Each row was made from one walk, in order. Every step used is in the known rows, and no mark comes twice. Write each row's walk.
Known rows:
meve > kedu > dubo > nobot > vimov: [ 3.447  0.280  0.013 -1.238 -0.715 -2.447 -0.196 -3.642  0.478 -0.210
  0.373 -0.776  0.598  0.377  2.048 -1.474 -0.771 -1.157  0.211  0.850
 -0.152 -0.386  0.515]
nobot > vimov > dava: [ 0.961  0.382 -0.386 -1.251 -2.303  0.452  4.067 -0.773  0.403  0.108
 -0.221  0.215 -0.274  0.548 -0.081 -2.044  0.365 -2.651  0.103 -0.255
  0.989  0.584  0.419]
sape > dava > vimov > nobot > dubo > kedu > sagike: [ 4.699  0.776 -1.206 -1.190 -1.321 -0.012  2.593 -4.064  0.898 -0.172
  0.722 -1.163  0.575 -0.188  0.452  3.218  0.202  1.060  1.425 -0.446
 -1.654  2.323 -4.871]
dava > vimov > nobot > dubo: [ 2.586  1.199  0.484 -0.466 -1.194 -0.631  4.277 -1.752  0.766  1.020
  0.463 -0.018  0.289 -0.478 -1.655  1.363 -0.999 -0.207  0.666 -0.554
 -1.471 -0.054 -3.014]
dubo > nobot > vimov: [ 1.890 -0.252 -0.773 -2.273 -2.194 -0.983  3.126 -1.866  0.046  2.044
 -0.087 -1.028 -0.389  0.233  2.012 -1.738  0.200 -0.774 -0.087  0.673
  0.471 -0.180  1.105]
dava > vimov > nobot > dubo > kedu: [ 3.729  1.453  0.187 -1.154 -0.784 -1.325  6.225 -3.896  0.716  1.033
  0.713 -0.226  0.293 -0.619 -0.943  2.616 -1.034 -0.616  1.005  0.161
 -2.295  0.497 -3.670]
dava > vimov: [ 0.753  0.900 -0.629 -1.243 -1.910  0.855  1.916 -0.465  0.503  0.377
  0.469 -0.727 -0.047 -0.374 -0.434  0.272 -0.467  1.081  0.166  0.559
  0.223  0.047 -1.341]
daguz > simi > kedu > dubo > nobot > vimov: [ 1.557  1.256 -1.948 -0.931 -2.032 -0.206  1.977 -2.904 -0.317  1.281
  0.692  0.536 -0.232  0.891  1.285 -1.976 -1.118  3.130  0.357  0.443
 -1.063 -0.726  0.323]
nobot > dubo: [ 0.459  0.565  0.162  0.849 -0.388 -0.371 -0.995 -0.221  0.410  1.120
 -0.111 -0.378 -0.189  0.041 -0.949  0.769 -0.697 -1.143  0.653 -1.125
 -0.902 -0.727  0.069]
rusa > kedu > sagike: [ 0.553 -0.286 -0.490  1.859  1.273  1.643 -5.536 -0.283  0.081 -0.455
  0.377 -0.259  1.798  0.285  1.720 -0.213  0.510  4.102 -1.036 -0.113
  1.255  0.180  0.831]
sape > dava > dubo > kedu > sagike: [ 3.699  0.468 -1.568 -0.167 -0.668 -0.505 -4.292 -1.019  0.254 -1.654
  1.235 -1.210  0.641  0.046  2.926  2.757  1.496  0.478  0.756 -0.074
 -0.101  1.630 -1.774]
daguz > simi: [-0.569  0.166 -0.946 -0.132 -0.565  1.025  2.146  0.273 -0.267 -0.178
  0.496  1.122  0.828  0.219 -0.976 -1.240 -0.714  2.162  0.693 -0.608
 -1.167 -1.051  0.038]
simi > kedu > dubo: [ 0.211  1.301 -0.206  1.523  0.864 -0.170 -3.177 -1.391 -0.040 -0.442
  0.278  0.349 -0.742  0.458  0.183  0.901 -0.544  1.842 -0.217  0.420
 -0.246  0.575 -0.798]
nobot > dubo > kedu: [ 1.536  0.846 -0.190  0.291 -0.040 -1.021  1.158 -2.364  0.331  1.198
  0.162 -0.447 -0.184 -0.098 -0.138  2.044 -0.732 -1.490  1.050 -0.407
 -1.678 -0.195 -0.591]
dava > vimov > nobot: [ 2.146  0.566  0.410 -1.358 -0.680 -0.307  5.301 -1.537  0.395 -0.158
  0.592  0.299  0.426 -0.537 -0.796  0.455 -0.407  0.946 -0.052  0.516
 -0.580  0.684 -3.076]
kedu > dubo > nobot > vimov > dava: [ 2.198  1.214 -0.325 -1.809 -1.790 -0.700  2.958 -3.702  0.508  0.113
  0.124 -1.236 -0.847  0.481  2.569 -0.834 -0.947 -2.066  0.093  0.319
  1.509  0.212  0.774]
rusa > kedu > dubo: [ 0.207  0.456  0.369  2.197  1.776  0.206 -5.404 -1.573  0.130 -0.514
  0.263  0.680  0.595  0.120  0.550  0.064 -0.858  3.485 -0.540 -0.116
  0.417 -0.583  1.110]
simi > kedu > rusa: [-0.192  0.514 -1.140  0.535  0.603  0.132 -3.056  0.528 -0.185 -0.121
  0.697 -1.235  0.006  0.666  2.231  0.885  0.600  1.983  0.003  1.150
  0.664  0.873  0.469]
dubo > kedu: [ 1.170  0.196 -0.351 -0.651  0.524 -0.546  2.040 -2.317 -0.063  0.132
  0.265 -0.194 -0.012 -0.178  0.750  1.199 -0.013 -0.283  0.352  0.709
 -0.695  0.564 -0.659]
daguz > simi > kedu > dubo > nobot: [ 0.928  1.323 -1.214  0.274  0.353  0.209  1.063 -2.432 -0.451 -0.054
  0.791  0.789 -0.309  0.548  2.150  0.233 -1.373  3.812 -0.069  0.823
 -1.362 -0.417 -0.261]
dubo > nobot: [ 1.358 -0.133 -0.108 -1.143  0.143 -0.487  2.340 -1.380 -0.136  0.645
 -0.011 -0.783 -0.464 -0.139  2.742  0.524 -0.051 -0.203 -0.544  1.025
  0.111  0.063  0.613]
dava > vimov > nobot > dubo > kedu > rusa: [ 3.324  1.694 -0.398 -1.564 -0.705 -1.620  3.448 -3.650  0.884  1.048
  1.470 -2.589  0.877 -0.340  0.907  3.178 -1.192  0.258  1.785  0.572
 -0.983  0.420 -2.510]
meve > daguz > simi > kedu: [ 0.334 -0.242 -0.693  1.825  0.206  1.614  1.635  0.793 -0.945 -1.592
  0.139  0.828  0.668  0.550  0.029 -0.847  0.082  1.286 -0.241 -0.660
 -1.915  0.682 -0.032]
dava > dubo > kedu: [ 2.734  1.071 -0.091 -0.123 -0.027 -1.709 -0.224 -0.878  0.061 -0.224
  1.215 -0.149  0.372 -0.393  1.520  2.171  0.211 -1.164  0.342  0.598
 -0.746 -0.216 -0.586]
rusa > kedu > dubo > nobot > vimov: [ 2.056  0.242 -0.474 -0.009 -0.556 -0.766 -2.232 -3.566  0.122  1.577
  0.127 -0.522  0.192  0.314  2.586 -1.556 -0.728  2.738 -0.685  0.538
  0.821 -0.751  2.180]
nobot > dubo > kedu > meve > daguz > simi: [ 1.945  0.199 -1.822  0.424 -0.787  0.202  0.497 -3.454  0.049  0.179
  0.537 -0.556  0.931  0.198  0.017  0.290 -0.805 -2.752  3.334 -2.069
 -2.087 -0.022 -1.533]

Write each row's walk:
[ 3.767  0.781  0.320 -1.337 -0.644 -1.423  2.713 -3.814  0.612 -1.602
  0.213 -0.265  0.200  0.566  2.487 -1.188 -0.614 -3.136 -0.059  0.871
  0.463  0.475  0.451]
meve > kedu > dubo > nobot > vimov > dava
[ 1.760  0.290  1.275  0.822  0.684 -1.539  2.329 -1.180  0.269  0.618
  0.004  0.797  0.328 -0.088 -1.226  1.082 -0.583 -1.396  0.467 -1.189
 -1.802 -0.123 -1.734]
vimov > nobot > dubo
[ 4.090  1.342 -1.806 -2.103 -2.915 -1.199  1.355 -3.228  0.771  0.491
  1.258  0.073 -0.171  0.342  1.761 -0.491  1.109 -5.259  2.240 -0.084
  1.016  0.866 -1.643]
nobot > vimov > dava > dubo > kedu > meve
[ 3.110  0.266 -0.214 -0.725 -1.799 -0.048  3.797 -1.458  0.747  0.141
 -0.062  0.670 -0.618 -0.300 -1.173  1.632  0.139  0.114  0.980 -0.874
 -2.192  1.358 -3.771]
sape > dava > vimov > nobot > dubo
[ 2.753 -0.293 -0.323 -1.631 -1.225  0.239  4.745 -1.328  0.359 -0.757
  0.055  0.991 -0.421 -0.357 -0.226  0.782  0.812  1.349  0.335  0.273
 -1.250  2.143 -3.798]
sape > dava > vimov > nobot
[ 4.118  0.808 -1.402 -0.958 -1.610 -0.127  5.890 -5.060  0.453  0.143
  1.167 -0.232  1.429 -0.297 -0.834  0.837 -1.116 -1.880  3.339 -1.542
 -2.599  0.671 -4.602]
dava > vimov > nobot > dubo > kedu > meve > daguz > simi
[ 1.236 -0.490 -1.107  1.140  0.332  0.675 -3.118 -0.860 -0.291 -0.778
 -0.097 -0.066 -0.311  0.541  1.432 -0.283  1.346 -2.271  0.903 -0.339
  0.099  2.137 -1.718]
simi > kedu > meve > daguz
[-0.006  0.791 -2.121  0.991 -0.182  2.194 -1.189  0.233 -0.360 -0.635
  0.998  0.678  1.408  0.836  0.283 -0.614  0.045  4.599  0.015 -0.186
 -0.629  0.264 -1.132]
daguz > simi > kedu > sagike
[ 3.507  0.634 -0.604 -1.771 -2.739 -2.192  0.556 -0.486  0.129  1.681
  0.873 -1.183  0.028 -0.008  2.849 -0.796  0.410 -1.669 -0.119  0.537
  0.394 -0.935  1.154]
dava > dubo > nobot > vimov
[ 4.103  0.840 -2.077 -1.169 -3.119 -0.013  3.035 -2.720  0.124 -1.260
  1.432 -0.101  1.186  0.482  1.532 -1.673  0.504 -5.108  2.826 -1.389
 -0.061  0.549 -0.997]
nobot > vimov > dava > dubo > kedu > meve > daguz > simi
[ 0.731  0.043 -1.441  2.001  0.226  2.367 -1.913  0.547 -0.796 -2.071
  0.607 -0.700  1.923  0.817  1.075 -0.547  0.203  2.575 -0.078 -0.907
 -0.672  1.029 -0.561]
meve > daguz > simi > kedu > sagike
[ 2.199  0.172 -0.495 -2.357 -2.120 -0.067  6.334 -2.072  0.281  0.743
 -0.211 -0.545 -0.756  0.423  2.796 -1.506  0.299 -2.815 -0.452  0.680
  1.042  0.707  0.959]
dubo > nobot > vimov > dava
[ 3.162  1.677 -1.167 -1.761 -2.280 -1.551  0.479 -1.363  0.547 -0.386
  1.720 -2.475  0.621  0.446  3.275  0.661  0.462 -3.011  1.256  0.694
  1.511  0.326  0.970]
nobot > vimov > dava > dubo > kedu > rusa
[ 1.910  0.810 -0.600 -1.741 -1.931 -1.714 -0.138 -3.544  0.342  1.453
  0.287 -1.716 -0.444  0.310  1.929 -1.004 -1.134 -0.071  0.452  0.372
  0.751 -0.584  0.949]
kedu > dubo > nobot > vimov
[ 2.556  0.995 -1.036 -0.033 -1.580  0.953  4.465 -2.900 -0.451 -1.417
  0.244 -0.364 -0.112  1.059  2.608 -1.694 -0.861 -0.768 -0.102 -0.263
 -0.395  0.963  0.697]
meve > daguz > simi > kedu > dubo > nobot > vimov > dava
[ 4.599  0.583 -1.136 -1.113 -2.410 -1.022  1.021 -2.946  0.438 -0.997
  0.905 -1.225  0.358  0.259  2.529 -0.406  1.205 -7.223  2.124 -0.776
  0.979  1.627 -1.082]
nobot > vimov > dava > dubo > kedu > meve > daguz
[ 0.577 -1.206 -1.420  1.667  0.509  2.141 -2.784 -1.015 -0.416 -0.888
  0.304  1.225  1.719  0.364  0.823 -2.301  0.353  1.518  1.208 -1.518
 -0.289 -0.056  0.340]
rusa > kedu > meve > daguz > simi
[ 0.601  0.542 -1.149  1.084  0.526  1.212 -3.454  0.036 -0.061 -0.412
  0.488 -0.493  0.553  0.675  1.166  0.585  0.825  2.446 -0.716  0.396
  0.468  1.282 -1.146]
simi > kedu > sagike
[ 1.588 -0.348 -1.989 -0.508 -0.339  0.645  1.358 -3.334 -0.305 -0.850
  0.665 -0.256  1.161  0.136  0.776 -0.506 -0.098 -1.610  2.682 -0.968
 -1.064  0.747 -1.579]
dubo > kedu > meve > daguz > simi
[ 0.561  0.184 -1.840  0.166 -0.202  0.427 -2.606 -1.048  0.078  0.718
  0.213  1.208 -0.804  0.590  0.748 -0.346  1.216 -0.360  1.057  0.417
  0.043  1.410 -2.141]
simi > kedu > meve
[ 0.488 -0.680 -1.170  0.904  0.655  0.941 -4.313 -1.479  0.206  0.773
  0.132  1.505  0.400  0.177  0.954 -1.128  0.912  1.278  0.651 -0.144
  0.732  0.206 -0.265]
rusa > kedu > meve
[ 3.247  1.061  0.334 -0.732 -0.198 -0.653  3.299 -0.167  0.127 -1.091
  0.862 -0.269 -0.478 -0.127  4.295  1.629  0.394 -3.052 -0.942  0.872
  0.923  0.178  0.413]
vimov > dava > dubo > nobot
[ 2.354  1.502 -0.774 -0.889 -1.332 -0.286  3.005 -3.347  0.213  0.221
  0.080 -0.138 -1.456  0.909  3.009 -0.516 -0.211 -0.883 -0.630  1.083
  0.681  1.237  0.029]
simi > kedu > dubo > nobot > vimov > dava
[ 2.160  0.553 -1.313  0.093 -1.574 -0.034  1.455 -2.667 -0.660 -0.152
  0.356 -0.856  0.224  0.860  1.969 -1.861 -1.010  1.211  0.203 -0.346
 -0.988  0.146  0.869]
meve > daguz > simi > kedu > dubo > nobot > vimov
[ 1.477  0.308  0.352  1.154  1.892 -0.342 -2.905 -3.077  0.004  0.153
  0.233 -0.076  0.073 -0.009  3.279  0.599 -0.907  3.231 -1.110  0.839
  0.545 -0.509  1.568]
rusa > kedu > dubo > nobot
[ 4.110 -0.316 -1.360 -2.022 -3.332 -1.561 -0.068 -0.233  0.087  0.834
  0.353 -0.544 -0.933  0.167  3.340 -0.571  1.580 -1.249  0.182  0.216
 -0.151  0.499  0.454]
sape > dava > dubo > nobot > vimov
[ 0.368 -0.632 -1.626  0.190 -0.836  1.284 -0.629 -1.011 -0.278 -1.020
  0.430 -0.031  1.106  0.319  0.165 -1.791 -0.079 -1.320  2.295 -1.671
 -0.346  0.099 -0.957]
kedu > meve > daguz > simi
